Known rows, with every step that occurs:
b p: [ 20.1   2.1  -4.4 -15.4  14.4  -4.1   4.7  12.8 -18.0 -23.9  17.5  -7.9
   4.6  -2.2   9.5  -1.9  20.2  -2.5 -12.4 -12.4  -0.9  -1.6 -19.8  -0.4
  35.9 -13.1   3.0 -10.1   2.4   3.9  13.1]
e a b: [ 24.1  -7.8   0.1  20.8 -21.8   5.7   9.0  35.3 -25.8 -12.4   1.5 -24.0
  -2.6  21.6 -15.0 -10.4  -2.7  14.3 -10.6 -27.9  -3.0  45.1   8.4 -25.7
  12.4  15.0   3.2  -1.0 -22.7  27.0  -6.0]
b p l: [ 16.3   2.3  -5.3  -2.5  20.7  -5.1  -8.6   8.9 -16.7   4.7   5.3 -29.7
   6.5 -19.8  33.7   3.4  25.2   1.9 -11.1 -16.1   3.5   5.3 -26.9 -25.3
  32.0 -21.2   8.7 -20.5   9.3 -15.0   7.1]
a b p: [ 34.1  -1.8   9.4  -7.7   8.8 -11.2   3.4  36.8 -31.6 -16.2  11.4   1.5
  10.6  -8.6 -13.7   5.0  16.9  -0.9 -25.1 -34.8  -4.1  11.2 -31.3 -13.5
  43.9  -0.2   6.2 -10.2 -22.1  16.5  -0.7]
c b p: [ 10.9  -1.0 -11.2 -11.1  19.2   1.4  10.3  28.9  -6.3 -18.3   7.9 -35.4
  11.2  14.5   7.6   0.9  15.0  -4.8   5.2  -1.2  -5.8  -3.5 -56.1 -20.3
  32.4  -1.5  31.3   1.0   4.3   2.7  14.0]
e a b p z l: [ 65.7  -3.8  17.4  20.7 -19.0  -3.1  -0.3  61.2 -31.6 -39.6  24.3 -37.1
 -13.5  -1.8 -17.9 -18.2   5.8   1.3   9.9 -38.8   4.7  54.7 -14.1 -21.6
  80.1  -2.9  27.3 -21.7  10.3  21.2   0.8]
p z l b e: [ 57.4 -11.5  10.6  19.0  -5.7   6.9 -13.6  26.9   9.7  -7.2  13.0   4.6
  18.4 -28.7 -26.0  40.5 -13.4 -17.8  33.5  -6.8  35.7   3.5   1.1 -33.0
  40.6  23.9   9.2 -25.6  38.4 -11.0 -17.2]
z p: [ 24.3   7.4  15.5  20.1 -14.7   5.2  -5.7  26.1   1.6  -9.5   6.1  -8.5
  -0.3 -11.0 -19.0  12.6 -16.7   0.9 -11.9  24.1   4.6   4.8 -36.8   6.6
  18.6  11.8  27.4  -4.2   7.7   2.7   5.8]
b p z l: [ 39.7   5.2  14.9  -2.1   2.9 -10.1 -11.0  24.3  -5.9 -26.3  21.8 -13.4
  -8.5 -22.7  -3.9  -8.0   6.7 -13.4  19.4 -10.6   6.4  11.4 -20.6   1.3
  66.5 -17.3  22.9 -21.4  32.5  -6.0   6.8]
l a: [ 27.0   1.9  14.0  16.5  -2.7 -18.5 -35.9 -13.4  -4.4  -3.3   2.4 -13.5
   2.8  30.2   6.6   2.8  -8.7   9.5  13.3  -6.0   1.0   2.7  18.0  -8.1
 -15.4  10.4  -9.1  -8.1 -11.6  19.4  11.9]
a p: [ 21.6  -1.0   5.7  19.8   4.5   5.5   2.4  -4.8 -25.1  10.6  -1.5  -7.2
   2.8   7.5  -9.4   8.5   7.9 -20.5 -17.5 -21.6   2.6  -3.4  -0.3   0.2
  12.3  -0.8  19.4 -14.3  -0.1  -3.6 -10.1]
z l: [ 14.3   0.8  17.6   4.4  -7.9   2.0   0.3  16.8  18.0 -10.0  12.0   5.7
  -2.7 -26.4 -21.4   7.2  -7.7 -13.9  -8.5  18.1  -5.3   5.0 -28.6   2.0
  28.2   1.5  18.2  -0.2  11.2   0.7   1.8]
l z p a e: [ 59.8 -15.2  34.8  36.7 -22.0 -37.4 -73.0  43.4 -27.8  14.9 -10.3  -2.0
  13.2  19.8 -19.5  31.9 -12.2  -9.1   8.6   2.2  40.8   8.9  17.2 -25.7
  20.7   8.0  29.0 -20.1   3.4  19.5  -7.5]
c a: [  5.6   7.8   4.6   0.8   1.9   0.3 -10.7   5.4   8.8   7.6  -3.4 -23.7
   1.9  -9.0  -4.5   6.1 -10.8 -35.8 -15.6   5.2  -2.7   2.5  -5.5  -9.8
   4.0  13.7  12.0  15.7  -7.9 -14.7  -3.3]
e a p: [ 32.6  -4.7  -9.6  34.0 -13.0  16.6  12.6   6.1 -38.1  -9.0   7.3 -39.6
  -6.1  34.6   1.2  -6.5   9.0  -6.8 -14.3 -27.9   1.6  30.2  15.6 -11.7
  15.8   1.5  19.7 -19.6   1.9  11.4  -0.1]
c b p a e: [ 35.0 -23.5   7.1  -1.0  19.3 -26.4 -43.5  45.9  -7.2   6.8   1.7 -23.8
  27.6  35.8   4.1  13.9  22.0 -30.2  -7.4 -20.0  12.0   3.7 -32.2 -34.2
  50.6  -4.4  30.8  -6.3   9.0  29.3   0.3]
l z p a b: [ 64.5  -1.0  48.6  45.0 -26.1 -32.1 -67.6  46.5 -32.1   7.6 -21.7 -14.3
  -3.5   5.4 -26.0  28.8 -23.3   5.0   9.2  -4.7  31.9  18.0  -4.2 -22.5
  11.7  18.9  33.4 -15.2  -8.6   6.6 -15.2]
b p z: [ 22.8   3.8  -2.3  -6.7  10.2 -12.3 -10.4   8.1 -24.9 -17.2   9.1 -16.8
  -6.5   2.4  18.7 -15.8  13.8   1.8  27.8 -30.7  11.6   4.1   9.1   1.7
  38.1 -19.5   6.7 -19.4  21.8  -7.3   6.0]
l a p z: [ 53.0   1.8  19.8  45.8  -2.1 -23.2 -49.0 -21.9 -36.1  12.3  -7.8 -26.4
  -5.8  40.3  10.5  -5.2  -8.1 -12.6  34.4 -45.8  18.0   7.2  47.6  -5.3
  -2.8   2.7  12.5 -33.1   7.8   4.0  -8.6]
b e a p z: [ 47.0  -9.0  -8.4  30.4 -11.7  19.2   6.6  15.5 -51.4 -10.4  16.6 -39.2
  -2.5  12.9   1.3  -1.8  10.3 -10.4   1.5 -37.6  27.6  35.0  54.8 -22.8
  38.2  -9.7  11.1 -39.2  28.3  -3.2  -3.9]

Rows:
[ 21.1   8.3  16.7  34.0  -6.0   4.1 -20.1  21.9   2.9  19.7  -5.7 -30.9
   1.6 -28.9   5.8  15.0 -11.6   5.0 -11.7  19.9   8.8  12.8 -42.1 -19.7
  18.3   3.0  32.5 -14.3  12.7 -18.7  -1.6] -> z p l
[ 64.1  -4.6  46.5  24.0 -16.1  -3.8 -48.7  59.3 -14.1   3.1   6.7   2.1
  16.6 -28.9 -40.3  45.5 -14.0 -11.5 -48.0   4.9  24.5  22.2 -25.2 -19.9
  45.1  13.8  19.5 -16.2   7.8  15.3 -10.6] -> z p a b e
[ 40.0 -13.6 -18.2  49.6  -3.5  15.5   3.1  30.0 -57.8  16.6  -6.0 -86.1
  11.2  19.4  19.6  23.6  15.5  -3.6  11.3 -17.0  39.1  30.7   6.8 -89.7
  16.6   1.9  42.2 -39.6  11.2 -22.2   0.0] -> c b e a p l z
[ 21.7  -9.2 -15.8   1.8 -15.3  24.8  19.4  23.3 -20.6 -25.9  26.9 -26.2
   5.7   4.0   0.1   5.8  11.1   9.6 -20.4   1.5  10.9  33.1  22.9 -26.7
  24.7  -3.1 -12.5 -14.3   9.8  14.5  15.8] -> b e a
[ 45.6   4.3  32.5  29.4 -13.0 -22.8 -52.8   1.8   8.9  -7.9   7.5 -17.2
 -10.0   8.9  -5.4  -5.7 -22.7  -5.6  44.3  -5.2   9.6  14.7  19.4  -5.7
  15.3   4.9  11.5 -17.6  20.0   8.5   2.3] -> p z l a
[ 26.2   7.8  12.3  20.3   8.1   3.6  -7.8  -0.8 -16.5  17.4  -5.0 -30.2
   4.8  -3.8 -12.6  14.3  -4.6 -56.3 -35.6 -15.1  -0.7  -2.7  -6.0  -9.2
  14.5  12.6  29.9  -1.7  -7.4 -17.7 -12.4] -> c a p
[ 62.5   0.8  37.4  40.5  -5.2 -12.4 -35.5   1.4 -11.1  -4.0  12.3 -12.6
   4.3  12.3 -22.3  17.9  -7.6 -30.1 -14.4  -7.6  -0.9   6.3 -11.1  -6.3
  22.9  10.3  27.4 -24.0  -0.6  15.6   3.4] -> z l a p
[  8.7  -0.8  -0.2  21.5   1.0 -17.3 -25.6  -3.2 -23.4  26.9 -21.9 -29.0
  -1.6  -6.7  28.3   5.7   2.7  14.4  33.4  -6.0  26.5   2.6  21.2 -42.5
 -17.2  -9.2   8.6 -21.1   0.5 -30.4  -4.2] -> p l z
[ 61.8  -8.4  10.5  35.1 -21.7  21.9   6.5  31.6 -33.1 -21.1  31.2 -33.4
  -5.4 -11.9 -20.5   6.0   3.5 -24.8  -7.3 -20.4  23.8  40.9  23.3 -23.2
  67.4  -7.8  26.9 -39.3  39.8  -1.9  -3.8] -> b e a p z l
[ 65.6   2.4  22.8  16.9   1.5 -39.7 -48.0  19.8 -41.3 -15.1   2.6 -17.7
   3.2  25.4   2.8  -7.8   1.7   9.1  28.4 -58.3  12.0  20.5  18.2 -20.4
  29.6   2.6  -0.5 -26.0 -13.9  23.5   2.3] -> l a b p z
[ 42.4  -6.4  -4.3   6.9  -7.7   2.9  15.3  49.5 -44.2 -36.1  18.7 -34.0
   2.5  20.6  -4.3 -12.1  17.0  14.7 -21.0 -40.1  -4.5  44.7 -13.9 -28.2
  48.8   2.3   7.2 -11.8 -20.4  30.7   9.5] -> e a b p
[ 75.4 -18.3 -16.6  46.9 -10.3  20.4   0.8  15.7 -49.9  -5.6   8.0 -40.1
  14.2  32.3  -1.1  24.6   2.0 -10.0  27.6 -53.4  41.6  27.2  48.3 -47.7
  30.6  22.3  10.9 -43.5  29.0  -1.0 -19.2] -> l b e a p z
[ 34.5  -2.2  11.9  -8.4  15.8 -18.6 -42.2  11.0 -12.8 -11.8   6.3 -20.3
   2.4  12.2  21.6   3.6  19.4  -7.9 -12.4 -16.9   5.9   2.2  -7.0  -0.2
  33.7 -17.3   2.2 -11.9  20.1   8.4   8.0] -> b p a
[ 75.8  -5.2  45.9  32.8 -23.2 -21.4 -59.6  58.7 -41.6  -0.1  -4.2  -4.5
  11.5 -18.1 -36.4  49.5 -15.5   3.1 -17.1   1.7  45.1  16.3   2.2 -36.9
  30.4  15.8  20.6 -28.5  -0.9   5.8  -9.7] -> l z p a b e
[ 24.9   7.1  10.8  35.8  15.7   4.3 -21.7  -4.2 -14.4  47.3 -15.9 -50.6
   6.2 -19.8  12.9  17.4   0.1 -55.4 -34.8 -17.9   3.3   6.4 -14.2 -34.0
  11.8   3.4  36.2 -11.6  -1.9 -40.6 -18.7] -> c a p l
[ 51.9  -5.7 -10.3  10.3  11.2 -11.3 -16.5  11.3 -20.8 -12.9  -0.3 -16.9
   9.8  20.9  14.5   9.4   6.8   2.4  54.6 -45.1  24.4  -3.6   3.1 -20.6
  28.8  14.5   5.6 -25.3  22.0  -6.3 -10.8] -> l b p z
[ 65.6   5.9  29.0  14.8  -0.3 -27.7 -48.8  12.4  -9.5 -31.6  24.5 -25.8
  -6.1   5.2   1.9  -6.5  -1.2  -5.9  32.3 -15.9   7.3  14.3  -0.7  -5.2
  49.3  -8.2  13.4 -27.6  21.2  14.0  19.2] -> b p z l a
[ 55.7 -15.6  -3.5  38.2  17.3  13.5  -7.3   7.1 -27.4  36.5  -5.5 -19.2
  37.9 -15.4   4.8  59.4  13.0 -25.4 -14.4 -32.1  34.4  -2.3  -6.9 -60.1
  20.1  19.5  13.5 -42.8  15.3 -26.7 -26.0] -> a p l b e
[ 61.2  -6.9   1.2  40.8  22.0  15.1 -19.8   8.5 -18.1  41.9  -8.5 -42.8
  38.4 -26.8   1.5  63.4   2.5 -59.0 -30.9 -28.7  29.7  -0.1 -13.1 -73.1
  24.0  32.9  22.6 -27.7   7.6 -38.9 -28.2] -> c a p l b e
[ 21.2   2.8  21.6  15.1  -9.9  -5.2 -15.6  13.1  13.0  -3.3   5.0  -4.3
 -14.1 -21.0 -13.0  -7.9 -13.5 -13.3  30.9   2.0   8.4  12.9  -0.9   4.4
  31.8  -3.3  22.0  -9.0  30.7 -11.3  -7.9] -> p z l
[ 71.4   0.6  40.0  45.8 -13.3 -13.1 -48.9  45.7 -23.0  15.6   8.3 -21.7
  24.5 -29.5 -19.4  47.0 -17.4   8.6 -34.4  -1.1  22.4  28.8 -28.5 -54.8
  28.5  22.3  15.6 -34.1 -14.1  12.6   1.5] -> z p l a b e
[ 28.8   1.6  -5.8   6.3  12.3 -21.7 -20.8   8.6 -43.2   3.2  -4.1 -36.6
   1.4  -8.8  36.8   6.5  24.3  15.8  22.1 -18.3  24.4   0.9   2.3 -44.5
  16.8 -22.0  10.6 -30.7   0.6 -25.2   9.6] -> b p l z
[ 59.0  -0.1  47.0  37.6 -17.9 -31.2 -54.0  25.2  -3.4  -1.1   0.4  -5.8
  -4.7  -0.1 -27.4   1.2 -25.5  -4.2  31.7 -27.3   9.4  27.3  10.8 -16.1
  22.2  18.0  14.4 -16.7  -5.2  18.6 -10.7] -> p z l a b
[ 39.3   0.5  12.3   1.4   4.3 -20.3 -12.4  34.2 -38.3 -10.3   1.7  -6.7
  -0.8  -4.8  -3.9  -9.6  10.8   0.7  15.3 -50.6  10.1  16.2  -1.2 -12.4
  47.6  -7.1  10.6 -18.6  -1.8   4.1 -10.4] -> a b p z
[ 47.7  -4.1  -2.2  15.4 -12.6  -7.5  -0.6  43.6 -50.5 -30.3  11.0 -43.2
 -11.3  23.8   4.6 -24.0  11.5  14.8  17.2 -58.3   8.7  49.6  17.7 -23.8
  51.0  -3.1   9.8 -20.9  -1.1  19.1  -0.4] -> e a b p z
[ 40.9  -5.3  -9.6  55.6 -12.4   0.0 -10.5   2.9 -62.7  17.6 -14.7 -67.8
  -9.5  27.8  28.4  -0.1  12.3   7.3  17.9 -32.3  28.0  31.8  38.5 -54.3
  -1.7  -7.1  27.1 -41.7   0.5 -19.0  -4.6] -> e a p l z
[ 57.9  -5.7   6.0  40.5  -2.8  15.3 -17.3  35.3  -0.6  15.9   2.4 -19.4
  33.6 -35.4  -7.0  65.3 -12.3   0.2  -7.2  11.2  36.2   5.9 -43.9 -56.7
  28.6  32.2  22.4 -32.5  21.3 -16.7 -10.3] -> z p l b e
[ 43.3 -10.3 -10.0  22.5  -9.4  27.0  21.1  19.3 -46.3 -16.7  26.2 -31.0
   9.0  10.9  -7.3  13.0  15.5 -13.1 -39.5 -19.7  14.5  29.3  22.8 -25.4
  35.1  -4.2   7.6 -29.8   9.8   9.9   4.8] -> b e a p
